Each row was made from one walk, in order. Every step used is in the known rows, and no mark comes twice. Write each row's walk.
(in the rows, 128 means zero)
Known rows
filar/kunonav/soka: [132 101  86 132 121 102 125 120 137 109 174 142 115 133 163 111 150 115
 133 146 154 134 139  96 128 167 121 140 129 149 113 120 116 129 172 147
 138 146 129 136 131 119]
vifur/kisifed: [122 113  86 134 122 119 131 142 118 133 131 109 132 127 116 118 148 123
 120 121 132 133 108 149 124 127 128 130 133 138 128 131 132 100 122  86
 135 128 130 116 136 124]
vifur/kisifed/dati/gibak/kepuma: [115 154  70 117 130 110 133 127 134 136 126  76 141 148 155 139 158  93
 187 119 141 108 125 138 138 107 137 107 135  96 120 133 156 140 122  81
 127  64 118 134 141 174]
kunonav/soka/dati/gibak/kepuma: [128 171  80 131 128 158 127 102 159 123 186 155 120 143 138 141 153 136
 191 122 126 125 167  97 125 126 137 130 127  97 113 121 136 176 152 136
 125 122 152 136 136 155]
kepuma/vozez: [148 101 134 176 148 136 125 148 121 137 139 117 130 128 120 121 182  94
 123 116 167 132 124 152 123 128 125 138 134 147 142 125 124 104 134 130
 137 139 121 118 134 112]
mulisu/merab: [130 116 157 113 107 121 122 141 104 124 156 146 129 155 111 128 169 157
 127 122 135 137 121 147 133 142 127 101 115 125 131 127 129 108 127 139
 142 127 119 115 119 110]
kunonav/filar/vifur/kisifed/dati/rimesil: [116 142 106 137 134  88 152  98  92 120  40 190 119  94 105 105 101 114
  91 123 140 119 132  94  81 103 126 116 127 105 124 113 125  61 135  83
 128 131 146 119 114 128]
filar/vifur/kisifed/dati/sazi: [104 124  69 133 113  90 110 164 133 120 116  97 126 101 146 117 128 100
 145 130 122 110 107  95  90  93 118 101 114 108 136 130 132  99 149  88
 121 107 132 129 137 123]
vozez/lefov/mulisu: [155  98 145  82 130 181 131 154 120 137 115 103 120 152 140 136 144 140
 109 144 133 126 126 133 124 130 119 154 121 147 124 134 112 107 115 139
 137  95 143 116 116 118]
filar/kunonav: [123 103 108 118 124 104 132 143 117 107 135 157 129 119 167 118 145 121
 128 147 147 135 119 145 155 159 123 137 143 148 129 131 127 116 166 144
 134 133 107 136 129 115]
soka/kunonav/filar/vifur: [116 151 111 158 123 125 145 139 117 105 132 233 124  89 106 111 158 117
 133 141 139 136 127 101 115 111 124 137 118 156 122 124 137  86 178  98
 136 143 146 128 125 116]
vozez/lefov: [154 104 142  84 138 138 132 159 110 126 131 166 118 134 133 126 172 134
 139 140 132 134 113 140 138 142 117 140 126 134 133 122 106 103 131 137
 137 125 149 116 113 112]
sazi/kepuma: [128 126 158 111 120 117 140 159 117 134 150 101 126 111  94 127 138 142
 130 126 145 128 139 140 145 118 128 131  92 169 135 124 121 144 102 137
 141 120 124 123 125 146]
vozez/lefov/mulisu/merab: [146 114 170  77 100 181 122 152 108 132 128  86 121 165 115 136 163 172
 111 135 128 132 121 132 117 136 120 123 113 123 122 138 119 104 120 142
 139  91 121 107 113 114]
rimesil/dati: [139  98 158 136 142 130 133 127 111 111 148 142 131 125  99 117 155 147
 133 132 141 154 117 172 142 129 130 136 135 128 144 134 125 109 135 129
 125 108 140 125 124 115]
mevo/rimesil/dati/kisifed: [163  57 151 139 140 143 140  65 103 106  83 176 137 109 116 127 122 192
  40 122 136 139 116 158 129 125 130 120 154 115 135 133 103 114 126 133
 127  85 141 129 128  89]
soka/kunonav/filar/vifur/kisifed: [107 165  61 168 110 129 145 136 116 107 115 191 129  78  82  96 154 111
 124 133 136 139 112 102 104 104 126 136 121 148 120 134 145  76 179  50
 132 132 136 124 139 125]
fipub/mulisu: [154  99 145  95 130 136 137 137 114 134 133 152 117 137 141 128 103 131
 131 112 136 126 124 136 139 133 125 164 110 153 122 116 128 112 125 131
 132 141 153 120 128 124]
vifur/kisifed/dati: [123 126  92 119 132  91 133 153 108 132 117 113 131 130 132 115 148 109
 142 117 145 123 107 143 127 116 128 115 128 104 129 144 135  96 125  88
 125 103 117 123 136 128]
gibak/kepuma/sazi/merab: [122 140 108 150  85 148 109 138 131 145 159  98 144 112 130 148 119  86
 113 133  94 123 148 119 140 144 132 154 117 106 127 113 128 156 100 139
 142 102  81 130 142 130]
dati/rimesil/mevo: [145 119 212 125 127 119 144 103 107 160  56 128 127 176 119 127 139 125
  55 140 134 145 127 117 140 129 127 136 157 129 125 117 121 126 110 125
 133 144 155 104 108 105]
kepuma/sazi/merab: [121 117 136 148  88 134 111 132 125 142 140 139 140 128 118 129  95 100
 129 130  95 124 122 116 126 150 127 158 121 108 124 121 128 107 100 140
 139 142  85 124 136 114]
filar/vifur/kisifed: [115 115  58 155 116 112 133 161 115 117 125 101 133  85 100 114 151 125
 114 132 123 143 114 122 103 113 122 139 103 136 132 117 119 104 156  83
 130 120 123 123 134 124]
gibak/dati/kisifed: [141 122 120 117 138 122 131 145 117 123 122 159 132 142 154 125 113 119
  92 127 133 129 125 137 129 154 130 114 140 146 135 143 101  93 125 130
 119 189 138 130 145 105]
mevo/rimesil/dati/sazi/kepuma/gibak: [139  98 188 158 134 119 118  92 145 122 108 123 117  61  84 131  94 205
  84 118 104 130 127 138 137  86 124 115 117 140 132 130 136 192  97 147
 129 100 147 143 102 128]
vifur/kisifed/dati/sazi: [114 129  95 115 118 106 108 146 137 137 117 120 126 145 157 121 124  98
 148 116 130 104 102 121 111 110 123  96 140 110 130 144 146 103 112  94
 124 121 139 122 141 124]
kunonav/filar/vifur/kisifed/dati: [113 136  79 142 124  88 142 137 104 119 109 163 125  89  98  99 157 109
 136 125 141 127 127 105  81  92 122 106 109 105 132 123 127  54 146  72
 129 112 142 130 126 133]
mevo/rimesil/dati/sazi/kepuma/vozez: [154 101 183 175 138 155 118  78 135 123  96  99 126  63  80 121 153 159
  94 109 166 129 135 152 120  86 123 122 124 142 148 130 135 152 110 148
 128 102 119 129 132 123]
fipub/lefov: [104 100 148  82 132 120 135 120 121 137 113 165 121 139 118 128  87 130
 138 136 135 131 126 152 134 139 128 135 129 135 142 125 111  96 123 129
 144 140 132 121 118 113]
rimesil/dati/kisifed/vifur: [120  90 120 116 123 124 131 124 108 113 176 137 145 178 115 122 117 153
  85 134 149 144 110 163 133 159 131 144 140 130 141 110 106 129 135 158
 127  89 132 132 132 112]
gibak/dati/sazi/kepuma/dabep: [141 168 150  94 139 173 107 137 147 138 131 113 124 108 125 129  44 108
 149 126 135 119 138 134 110 115 124  73 102 174 143 137 131 129 112 143
 121 196  97 126 138 138]
mevo/rimesil/dati: [168  71 175 136 151 126 137  74 106 108 105 174 128  85 110 122 163 191
  95 121 137 149 125 171 140 114 128 136 141 116 141 137 124 113 131 145
 130 104 135 133 115  98]
vifur/kisifed/dati/rimesil: [126 132 118 111 146 102 138 111  94 131  44 128 126 129 144 119  93 118
  97 115 145 115 113 132 121 124 131 123 146 103 121 137 132 103 113  91
 124 126 125 113 122 124]
soka/dati/rimesil/mevo: [136 155 203 122 125 143 145 115 104 151  42 156 124 164 113 125 136 159
  64 136 124 153 135 117 144 127 129 137 162  92 131 139 119 130 141 130
 110 153 146 104 113 100]
kepuma/sazi: [137 102 135 128 136 121 128 131 132 138 141 121 134 138 147 131 110  93
 128 127  82 126 120 120 113 144 125 155 123 146 140 121 123 109 110 138
 137 134 107 121 136 109]
kisifed/dati/sazi: [127 114 152 103 134 103 108 148 136 134 133 155 121 158 173 132 126  98
 157 124 136  97 116 116 125 117 123  97 137 115 135 138 136 102 113 140
 131 133 148 131 125 112]
gibak/dati: [142 140 144 117 146 112 129 153 118 123 150 160 127 117 140 121 157 119
 143 129 133 141 131 155 138 144 128 128 128 145 138 142 126  95 127 138
 122 207 136 132 135 119]
kunonav/soka/dati/gibak: [122 148 101 129 134 154 134 100 153 123 175 181 116 164 125 124 135 152
 209 119 123 129 138  95 113 138 132 129 134  99 109 128 135 128 153 135
 121 159 155 133 127 141]
lefov/mulisu: [140  92 143 122 125 152 136 141 131 140 131  95 130 146 139 136 118 135
  98 131 133 124 136 134 123 127 127 143 123 161 127 138 130 111 107 133
 139 114 131 123 128 120]
filar/vifur/kisifed/dati/sazi/kepuma: [ 88 151  82 123  98  94 119 172 135 123 112  50 123  82 100 115 113 110
 143 129 132 105 124  92  99  70 119  96  76 130 136 126 131 138 126  90
 124  96 115 131 139 156]

Write each row's walk
[135 131 115 118 135 133 132 118 144 132 156 133 134 138 158 154 159 111
 181 131 128 122 139 138 150 128 136 128 139 139 121 113 143 150 120 128
 142  99 137 132 127 155]  dati/gibak/kepuma
[134 144 148 112 135 120 103 143 144 124 148 162 120 128 166 126 127 107
 152 130 122 123 126 131 128 133 125 109 143 152 139 143 135  99 112 145
 121 224 149 132 141 111]  gibak/dati/sazi
[117 169 156 137 142  95 135 172 131 134 143  98 120  75  90 128 111 142
 132 124 113 140 143 141 153 120 131 128  91 165 129 140 124 164 106 138
 121 182 132 140 118 153]  sazi/kepuma/gibak/dati
[ 93 129  33 111 101 123 119 129 132  98 186 166 126 166 167 112 108 148
  92 137 157 131 138  93 119 189 125 151 144 110 115 117  99 151 201 177
 117 139 117 140 147 114]  filar/kunonav/soka/dati/kisifed/vifur
[133 111 163 113  99 154 125 140 117 136 141  83 130 162 117 139 137 162
  98 127 130 130 131 138 118 130 129 113 114 138 122 140 137 106 111 139
 142 105 108 116 120 120]  lefov/mulisu/merab
[122 126 100  98 132 107 122 150 115 122 168 155 142 165 160 125 115 119
 100 127 144 133 123 143 131 177 131 136 134 147 133 120 107 109 129 169
 123 185 128 136 145 116]  gibak/dati/kisifed/vifur
[140 119 171  99 155  94 140 120  95 131  59 165 118 147 163 133  98 121
 105 121 147 111 129 128 136 130 130 126 144 110 126 130 123 104 115 142
 130 138 136 121 109 113]  kisifed/dati/rimesil
[152 112 157 131 115 199 118 150 111 138 112  54 129 160 106 133 194 139
 102 128 160 131 120 145 104 133 119 131 114 120 129 134 119  98 132 137
 137  84 102 101 121 113]  kepuma/vozez/lefov/mulisu/merab
[130 129 130 142 147 150 133  75 153 123 157  84 144 133 133 148 123 100
 180 138  80 137 133 145 134 127 137 151 143 116 137 120 146 161 120 128
 125  63 106 133 140 152]  rimesil/dati/gibak/kepuma/sazi
[115 126  49 130 113 147 130 124 131  97 137 186 118 144 163 111 108 147
  88 139 144 128 138  86 126 169 127 124 149 105 114 138  97 132 198 139
 113 130 128 136 143 105]  filar/kunonav/soka/dati/kisifed
[128 140 173 121 125  85 142 109  96 162  19  77 130 168 118 116 136 109
  65 129 145 136 111 117 127 111 128 121 156  89 119 136 134 109 115  80
 117 105 133 104 120 119]  vifur/kisifed/dati/rimesil/mevo
[143  87 134 135 135 149 138 120 110 110 127 142 136 154 107 121 113 152
  85 135 139 142 109 157 134 137 131 120 145 124 138 132 103 109 133 116
 123  89 143 123 132 103]  rimesil/dati/kisifed
[159 100 152 135 148 138 140  50 133 111 110 154 137  89 135 148 168 177
 146 122 129 138 141 168 154 107 138 128 152 107 129 126 147 161 128 139
 131  64 131 143 120 144]  mevo/rimesil/dati/gibak/kepuma
[134 104 158 135 150 135 141  99 134 112 153 150 135 149 107 126 141 148
 203 134 131 147 107 161 144 129 135 128 151 122 130 131 146 112 133 124
 124 109 139 132 118 142]  rimesil/dati/gibak
[115 124  73 155 111 111 144 132 114 120 128 172 128  79  79 101 154 121
 121 130 131 138 126 109  82 106 122 121 113 136 132 111 125  64 147  74
 138 133 150 125 127 126]  kunonav/filar/vifur/kisifed
[115 126 155 143 129 102 138 170 130 144 145 102 122  97  78 130 108 150
 113 127 116 129 134 132 148 112 128 133  88 169 126 119 125 179 103 130
 141 116 135 132 104 147]  sazi/kepuma/gibak
[143 140 171 118 103 199 126 164 109 143 119   4 126 135  67 131 177 151
 101 123 169 128 137 138 112 116 119 128  81 143 130 132 119 137 111 138
 139  68  92 102 121 145]  sazi/kepuma/vozez/lefov/mulisu/merab
[136 151 174 143 166  94 133 124 121 130  71 161 118 111 142 133  73 134
  89 127 105 134 130 135 140 144 133 137 144 142 121 134 124 138 118 143
 119 224 151 133 102 112]  kepuma/gibak/dati/rimesil
[158  75 171 138 157 134 143  47 126 107 102 189 133 108 118 129 146 196
 165 121 129 143 114 167 138 115 133 128 154 108 127 136 145 112 127 140
 128 105 134 138 111 128]  mevo/rimesil/dati/gibak
[122 153  58 170 148 126 128 121 136 144 113  45 146 141 139 137 187  61
 181 110 172 111 125 146 126 105 137 118 141  96 126 130 157 139 133  77
 126  65  97 129 149 169]  vifur/kisifed/dati/gibak/kepuma/vozez
[ 95 155 120 118 122  85 129 176 128 135 170  92 137 132 109 129  72 151
  80 124 121 130 133 133 142 149 133 135  96 169 126 112 106 180 110 164
 121 169 125 145 128 152]  sazi/kepuma/gibak/dati/kisifed/vifur
[105 148  72 130 128 141 134  98 155  98 165 179 118 139 161 115 132 147
 210 143 137 132 135  92 133 157 129 137 145 100 104 137 139 133 196 141
 116 157 126 144 132 144]  filar/kunonav/soka/dati/gibak
[125 126 118 147 144 103 127 156 131 129 120 151 130 134 141 130  88 130
  79 125 101 130 117 131 135 149 132 115 134 144 124 138 105 128 127 122
 117 184 148 140 128 105]  kepuma/gibak/dati/kisifed
[125 182 236 143 133  92 145 130 121 167  49  75 119 123  75 126  94 142
  59 136 111 154 145 117 156 113 132 134 122 154 121 130 123 180  97 128
 113 190 144 125 100 142]  sazi/kepuma/gibak/dati/rimesil/mevo
[118 156  66 123 135 106 130 107 149 142 128  43 146 147 170 142 115  61
 188 116  86 103 122 117 120 117 137 133 132  93 125 132 158 144 111  86
 125  64  86 128 149 166]  vifur/kisifed/dati/gibak/kepuma/sazi
[112 128 101 128 135  83 117 160 128 129 168 146 137 153 145 130  87 132
  81 128 112 133 119 138 135 172 132 138 130 148 125 116 109 149 127 158
 121 185 139 147 127 116]  kepuma/gibak/dati/kisifed/vifur
[125 155 151 133 112 130 139  87 126 126  68 154 109 159 145 110 137 145
  70 151 143 154 147  73 137 156 124 146 165  92 109 129 118 154 186 142
 108 155 136 120 119 108]  filar/kunonav/soka/dati/rimesil/mevo
[112 143 108 150  87 150 116 109 154 143 147 117 150 141 140 151 107  88
 179 135  91 113 138 110 141 143 138 149 123  97 112 107 148 149  95 136
 141 105  83 133 139 159]  dati/gibak/kepuma/sazi/merab
[123 143 147 144 143 103 103 153 159 131 141 155 117 111 148 134 103 116
 139 127  87 123 119 124 131 131 125 108 135 149 130 142 137 135 115 140
 121 218 159 141 124 112]  kepuma/gibak/dati/sazi
[103 157 141 169  95 115  83 157 153 137 144 168 124 110 123 131  90 125
 144 133 101 123 118 118 142 135 127 108 132 110 115 138 141 131 104 144
 119 227 136 145 120 117]  kepuma/gibak/dati/sazi/merab
[110 128 177 152 126 124 116 143 151 127 155  89 118  97  67 129  87 157
 131 133 103 131 120 136 141  99 127 114 109 152 136 129 136 186 103 129
 124 103 149 135 107 139]  rimesil/dati/sazi/kepuma/gibak
[104 171  91 113  96 151 114 133 161 108 171 134 105 104 138 113 104 147
 151 139 142 118 155  74 127 135 120 123 111 135 121 138 131 175 163 157
 118 152 122 136 142 140]  filar/kunonav/soka/dati/sazi/kepuma
[127 171 158 100 122 128 115 157 146 130 147 111 118 108 129 126 111 117
 155 127 131 118 140 129 135 120 126 109 108 174 139 142 133 135  92 147
 122 201 135 133 140 142]  gibak/dati/sazi/kepuma
[134 133 113 125 135 143 132 100 159 139 158  96 140 145 173 158 114  82
 180 127  75 114 137 117 128 136 135 147 136 140 127 109 145 156 107 133
 140  98 105 131 139 152]  dati/gibak/kepuma/sazi
[135 132 111 171 148 151 127 114 148 139 142  97 141 139 143 149 187  79
 170 122 161 120 142 148 137 125 135 133 141 140 129 109 144 149 131 126
 140  99 116 129 138 153]  dati/gibak/kepuma/vozez
[114 174 102 121 138 169 130 115 154 129 148 132 140 131 159 156 112 109
 190 126  68 121 145 122 132 132 137 148 141  94 135 133 143 167 136 138
 117 104  98 129 145 149]  soka/dati/gibak/kepuma/sazi
[102 140 167 124 128  89 111 165 149 145 128  93 114 120 123 136  86 122
 139 122 113  95 128 105 135  91 125  96  95 138 126 130 138 174  96 135
 130 117 139 138 107 145]  kisifed/dati/sazi/kepuma/gibak
[121 129 152 106 108 135 118 151 147 138 150 112 118 123 117 131 110 130
 134 127 131 111 132 115 131 111 124 112 106 176 134 122 131 148  89 141
 141 137 137 123 130 140]  dati/sazi/kepuma
[125 175  78 135 130 167 127  88 173 130 186 117 127 143 152 144 115 102
 191 122  76 119 163  76 107 136 136 155 123  93 117 121 136 177 141 142
 121 118 122 133 147 151]  kunonav/soka/dati/gibak/kepuma/sazi
[144 173  94 132 158 207 126 139 133 127 123 132 132 130 130 144 209 120
 190 127 146 128 136 145 140 124 128 143 145  82 136 128 127 157 168 130
 114  94 124 121 135 148]  soka/dati/gibak/kepuma/vozez/lefov
[127 140 115 111 150 111 129 107 150 138 143  89 140 156 184 154 118  64
 194 126  89 101 140 116 132 122 136 135 131 102 128 126 147 149 111 131
 130  74  92 137 140 157]  kisifed/dati/gibak/kepuma/sazi
[146  55 135 119 131 118 129  75 102 108 130 173 142 141 128 124 122 193
  48 119 147 141 117 167 132 151 129 144 148 119 136 111 107 132 132 172
 130  87 130 136 127 100]  mevo/rimesil/dati/kisifed/vifur
